Every row comes from one small tree of marks. The marks that hang from a mark follow it in brackets, in alphabetical order. Every link used is in the known rows. Which tree was each row made from?
Known rows:
X(J(P) V):  36.3 -15.8  15.9 -13.6  -2.3   1.7  34.3  -5.8  28.6  17.1 -24.8  20.2 -27.4  16.2  -8.5  15.1   7.8 -14.0 -38.4  -8.4
P(J(X(M V))):  -2.0 -17.6   3.9   0.2 -18.7  12.0  21.4  32.2 -22.7  18.5 -13.4  35.4   6.8   0.8 -34.3  35.0  -1.0  -1.3  -7.7  18.8
U(D(E V)): -23.5  13.3   1.4 -15.8  -6.2  13.5 -27.9 -14.6  -6.5 -59.6 -11.1  22.2 -24.5  12.1  -0.8   7.7 -22.8  -6.2  10.0  40.1
X(J M(P) V):  16.7 -30.9  38.1  -2.1 -10.3   3.8  24.1   6.0 -13.0  27.2 -44.2  37.5 -15.0  -0.6 -22.7  -4.5 -17.1 -17.8 -38.8 -11.3
M(P(J) X(V)):  34.5 -31.3  14.3  -2.7  -4.6  13.1   2.7  -6.7 -22.8  12.2 -19.6  32.6 -12.0  -5.4  -9.6  15.7 -18.2  27.1 -24.1  -4.8
E(D(V)):   6.5  10.6 -24.2  -4.3 -25.0  -3.1  28.3 -12.3  32.9 -31.1 -20.6  -4.6  -1.3  27.0 -26.8  37.6  13.0 -17.2  42.6  27.2
V(X(J M)):  20.6 -19.7  35.2  -6.9 -11.2  27.2  16.3   9.3  37.1  20.8 -10.9  33.3 -23.7   6.4  -4.6   4.4 -10.8  -5.7  -8.1   0.6
E(D(V(X(M(P(J)))))):  -2.6  -1.5  -8.3 -15.0 -32.5   8.7   5.2 -10.3   6.7  22.9  -5.4  -8.9   2.8   2.6 -22.7  19.3 -32.1   5.4   5.9  16.1
M(P(J(X(V)))):  16.4 -11.3 -11.2  -6.4  -6.3  10.9  -6.5   9.2 -38.2  -0.7 -14.4   3.9 -16.0  12.0 -27.4  45.8  -9.4  11.3 -10.3   6.4
P(J):  13.7   2.3   8.2   0.9 -16.4  15.0   7.8  19.0 -18.9 -18.9 -23.5  19.9  -6.5   8.9 -15.3  51.0  16.5   5.3   7.8   6.0
X(J M V):  12.2 -28.9  43.1  -1.1 -11.8   4.8  47.8  15.0  13.1  21.9 -42.5  52.1  -7.5  -0.9 -18.7  -0.4  -3.0 -24.8 -28.6   0.9
P(J(X(V))):  10.8  -9.4  -3.5  -5.7 -12.0  10.6  20.7  17.6 -13.0  -2.2 -13.1  21.3 -10.1   9.7 -25.4  53.9   7.2   4.2   0.3  22.2
V(X(M)):  17.4  -4.7  23.9 -12.4  -6.6  31.2   6.1  22.5  27.5   1.1  10.4  36.0  -6.7   9.9 -20.1   1.5   9.9  -3.9  10.2   5.5
E(D):  24.0   4.6  -0.2   1.8 -16.0  -3.9  15.5   1.6  33.0 -29.8 -12.5  -1.9  -6.8  24.5 -35.2  30.5  36.7 -14.6  31.3   1.3
M(X(J(P) V)):  48.7 -32.3  11.9  -4.6  -0.4   9.7  26.9 -14.4  45.3  24.8 -19.4  38.2 -26.7   8.9   4.0  -0.4  -4.3   8.5 -33.5  -6.8
J(P):  31.5  13.7 -12.8  -9.6   3.1  14.5  -8.3  12.8  13.9 -20.9   4.1   8.1 -10.2  29.1 -22.6  23.7  33.4  -4.3   2.2  -6.2
D(E U V(X(J M))):  -3.2   2.8  13.7  11.6 -33.9  36.6  19.9 -12.2  16.8  16.1 -19.5  24.1 -24.4   1.3  56.4  19.4 -75.8  -0.5   5.7  49.9
V(X(J M(P))):  24.4 -21.1  28.8  -9.4  -7.1  22.8  -4.8   0.7  14.2  23.2 -13.5  21.2 -29.0   7.4  -5.2  -0.1 -27.2   1.3 -17.8  -9.4
D(E V):   6.8  16.9 -12.3  -3.0  -7.2  22.9  -1.8  -1.7  -2.1 -49.1 -18.8  27.8 -24.2  16.1   2.8  41.7 -22.5  -3.7  21.3  25.3
J(P X(V)):  28.9  -2.9 -29.4 -14.6   6.6   9.8   5.4  12.0  19.7  -0.7  14.7  10.5 -13.3  31.9 -35.5  25.2  21.5  -8.4  -7.3  11.9
X(J M(P)):  15.9 -19.8  21.4   8.2 -14.0  11.4  -0.5  10.2 -16.5   9.1 -39.3  26.0 -16.0  11.1 -18.1   6.1 -12.3  -8.8 -14.6 -12.5

Write each row's tree:
 13.3 -10.4  21.8 -12.5 -10.4  27.9 -15.4  17.2 -16.0  22.3   3.5  19.1  -7.7  -1.4 -17.2   9.8 -18.3  13.3 -15.0  -5.5 -> V(X(M(P(J))))
 11.8 -19.3  -6.6  -4.2  -1.1  13.8  -0.2  23.1 -17.7   4.5  -2.9  27.5  -2.8  14.7 -44.6   9.9   0.1  -9.1  -1.8  12.2 -> J(X(M(P) V))
 44.9 -26.9   7.7  -4.5   8.3  14.3   1.0 -11.5   2.6  -7.4  -8.5  36.2 -19.0   5.8 -16.3  -0.6  -2.8  15.3  -5.5  -3.8 -> M(P X(V))
 14.5 -10.4 -19.7 -11.6  -2.1  13.0   5.0  29.2   7.4  20.6  14.1  25.4   5.6  19.8 -44.1   5.3  15.2 -10.8 -19.4   8.7 -> J(P X(M V))
 -1.0  -3.8  16.4 -12.5 -16.2  32.6   6.2  -7.3  21.9   6.8 -18.5  37.0 -32.1   0.1  19.0  13.9 -61.2  -0.2 -10.5  21.2 -> D(E V(X(J M)))
 26.5 -15.2  21.6 -15.2  -9.0  23.9   3.3   6.0  39.4  35.8   1.2  20.6 -21.3  12.1  -3.9  -4.7 -10.0  -1.8 -30.0 -10.3 -> V(X(J(P) M))
 10.3  -7.4 -23.7   2.8  -3.9  21.2 -23.3  28.8 -20.0 -13.3  -0.7  20.0  -4.9  26.4 -41.3  23.1   4.6  -1.4  21.6   8.3 -> J(X(M(P)))
 10.9   9.2   3.8   6.3 -26.2  32.3  23.2 -26.4  26.1  -4.4 -19.3   9.2 -43.5  10.9  68.1  38.8 -67.4   3.2  15.4  52.5 -> D(E U V(X(J)))
  8.8  15.5 -21.0   1.6 -36.9  10.1  40.8 -23.7  52.1  -6.7  -1.5 -18.2  -4.9  23.3  16.9  34.6 -14.3  -9.8  51.5  55.4 -> E(D(U V(X)))
 41.4 -37.5  25.9   2.0  -3.4  11.6  40.5 -12.1  41.3   7.5 -32.0  53.3 -28.8   3.9   4.6   8.6  -4.0   5.0 -13.0   4.1 -> M(X(J V))
 -1.8  10.9 -13.6   5.4 -41.7  13.2  41.4 -10.3  41.9  13.4  -0.5  -4.4   9.7  14.6   8.6  17.3 -20.0 -13.2  42.9  51.4 -> E(D(U V(X(M))))
 41.9  -6.1  11.5 -18.1   1.2  20.9   5.7 -11.3  51.0  14.5   0.0   5.9 -41.7  21.4   5.3  16.6  -3.2   3.3 -18.1  -6.2 -> V(X(J(P)))
  7.6  20.0  -6.1   4.0 -20.2  37.4  11.4 -15.1  16.9 -21.4   0.1  12.5 -27.1  11.6  52.7  36.7 -51.9   3.3  31.6  55.8 -> D(E U V(X))
  2.8  18.6 -26.5  15.2 -38.6   0.1  45.8 -14.5  28.5 -22.3 -20.6 -14.4   3.3  26.2   7.3  43.2  -0.9 -16.7  59.5  54.1 -> E(D(U V))
 -1.3  -1.0  -4.4   9.2 -46.1   9.4  49.1 -20.8  51.4  28.3 -20.1  -5.7  -5.1  11.9  22.7  19.4 -36.0 -13.8  28.6  48.0 -> E(D(U V(X(J M))))
 19.6 -23.8  27.0  -9.1 -10.2   4.0  33.2  13.4  16.9  42.5 -26.8  37.4  -6.1   3.4 -21.5  -9.2   0.0 -21.7 -50.6 -12.5 -> X(J(P) M V)
  2.3   5.8 -16.9   6.3 -37.3  11.4  20.3 -16.6  23.5  17.7  -1.9 -17.2   6.0  16.0   6.6  12.0 -31.4  -8.1  35.3  44.4 -> E(D(U V(X(M(P)))))
 45.9 -29.4   4.9   8.9  -3.0  17.2 -10.8 -18.4  10.1  -4.6 -30.7  24.6 -35.9  15.3   4.8  16.4 -18.8  19.0  -4.4 -12.1 -> M(P X(J))
  4.2   3.6 -13.7   3.4 -43.3   7.4  37.9 -21.7  52.3  42.4  -6.3 -16.3  -1.4  17.5  22.4  11.7 -33.0 -11.3  11.0  39.1 -> E(D(U V(X(J(P) M))))
 -3.2  -8.3  -7.7   6.6 -19.6  20.6  -3.4  36.0 -26.5   3.7 -11.3  26.1   5.6  10.6 -29.9  47.1   2.8   7.1   9.3  18.3 -> P(J(X(M)))
 16.0   7.6 -21.7  -0.8 -38.7   2.9  38.4 -34.4  62.7  22.9  -6.9 -30.1 -19.6  25.1  30.2  28.2 -29.4  -7.6  18.3  41.4 -> E(D(U V(X(J(P)))))
